Each row was made from one small tree. The marks that hang from a mark follow it in brackets, in alphabetical order. Every link used is in the known rows. Write each row's tree.
(in the rows, 128 means zero)
Known rows:
gogig(deforar(punuk(tazak))): [114 185 146 107  13  90 144 116 129 141 164 123 140 104 124 108 128]
deforar(punuk(tazak)): [131 169 144 109  42 104 140 145 113 129 145 162 142 116 125  95 128]
deforar(gogig punuk): [113 196 186 120  21 106 164  96 147 159 152 161 116 108 123 102 125]
gogig(deforar): [ 89 191 157 129  64 111 143  42 137 144 140 102  83 105 116 126 125]
gogig(deforar(punuk)): [ 97 205 165 114  17 100 147  79 148 155 157 117  90  92 122 110 136]
tazak(geru): [124 185 142 121 110 136 129  80 122 123 117 103  84 136 121  85 119]
tazak(geru(gifi)): [124 161 139 138 148 145 134  61 130 116  99  92  70 130 124 101 130]
punuk(gifi(dorir(fegabir)) tazak(geru)): [155 106 102 131 163 131 113 206 103 121 130 148 175 143 132 126 118]
gifi(dorir(tazak) geru): [109  79 124 108 165 148 103 142 142 120 117 113 151 135 131 157 133]
geru(gifi(dorir(tazak))): [113  90 126 126 176 141 123 101 149 114 103 135 116 137 129 146 131]
geru(gifi(dorir)): [ 91 128 150 131 155 142 129  86 144 128 104 140  91 115 124 141 140]
gogig(deforar(punuk(gifi(dorir)))): [106 152 152  94  31 103 136 132 156 162 155 161 124  93 126 149 152]
dorir(fegabir gifi(geru)): [ 99 106 121 192 218 140 130 125 111 141 131 117 104 107 129 168 132]
punuk(tazak(geru)): [141 165 122 114 107 126 126 120 104 108 125 108 135 147 123  83 112]
tazak(geru(gifi(dorir(fegabir)))): [113 133 130 163 216 155 117 129 136 123 107 101  99 127 134 117 124]
gogig(deforar(punuk(gifi tazak))): [138 156 136 101   4  85 149 135 122 144 162 155 152 102 123 134 140]

Which tree is each row?
[165 135 113 108  96 122 131 137  97 113 122 139 147 147 122 109 123]  punuk(gifi tazak(geru))
[137 118 109 139 200 146 104 161 135 118 123 107 137 155 135 107 105]  gifi(dorir(fegabir tazak(geru)))
[118  85 120 164 219 143 121 132 140 119 109 134 124 132 135 150 122]  geru(gifi(dorir(fegabir tazak)))
[132 122 114 101 156 144 106 128 143 113 116 108 131 161 131 104 115]  gifi(dorir(tazak(geru)))
[140  71 145  92  81 123 133 185 161 150 145 164 194 124 136 174 145]  deforar(gogig punuk(gifi(dorir(tazak) geru)))
[152 119 109 172 212 147 126 107 127 106 104  84 103 147 134 110 112]  dorir(fegabir tazak(geru(gifi)))
[117  72 103 146 195 138 124 105 125 123 123 113 121 136 129 170 134]  dorir(gifi(geru) tazak)
[150 109 110  94 120 130 115 172 112 116 123 152 168 149 127 123 127]  punuk(gifi(dorir) tazak(geru))
[132 127 150 109  63 124 134 148 125 145 131 155 124  94 126 149 160]  deforar(punuk(gifi(geru)))
[109 137 136 124 172 153 118  97 145 118 100 104  91 133 129 112 134]  tazak(geru(gifi(dorir)))
[132 195 132 101  30 101 133 127 131 130 160  87 140 121 129  81 123]  gogig(deforar(punuk(tazak(geru))))
[118 109 123 147 182 133 115 152 133 127 127 144 138 137 131 135 111]  gifi(dorir(fegabir tazak))
[122  69  96 185 240 140 123 139 116 128 129 110 129 129 134 173 124]  dorir(fegabir gifi(geru) tazak)
[138  44 108 140 199 145 106 193 126 129 121 142 172 128 135 187 136]  punuk(gifi(dorir(fegabir tazak) geru))
[173 148 121  95  50 110 134 173 108 123 138 156 152 132 129  94 134]  deforar(punuk(gifi tazak(geru)))
[132  63 114 139 174 134 111 218 101 128 130 154 195 117 132 180 136]  punuk(gifi(dorir(fegabir) geru) tazak)
[137 166 175 113  10 100 169 114 140 164 149 192 128 107 122 129 137]  deforar(gogig punuk(gifi))
[142  92 122 114 105 125 128 151  95 120 123 143 166 121 123 162 142]  punuk(gifi(geru) tazak)
[145 110  86 179 229 136 125 127 118 121 128 108 108 155 134 119 105]  dorir(fegabir gifi tazak(geru))
[140 115  94 139 186 135 127  93 126 116 122 110 101 162 129 116 116]  dorir(gifi tazak(geru))
[147 123 115 133 169 144 127  75 136 102  98  86  94 153 129 107 122]  dorir(tazak(geru(gifi)))
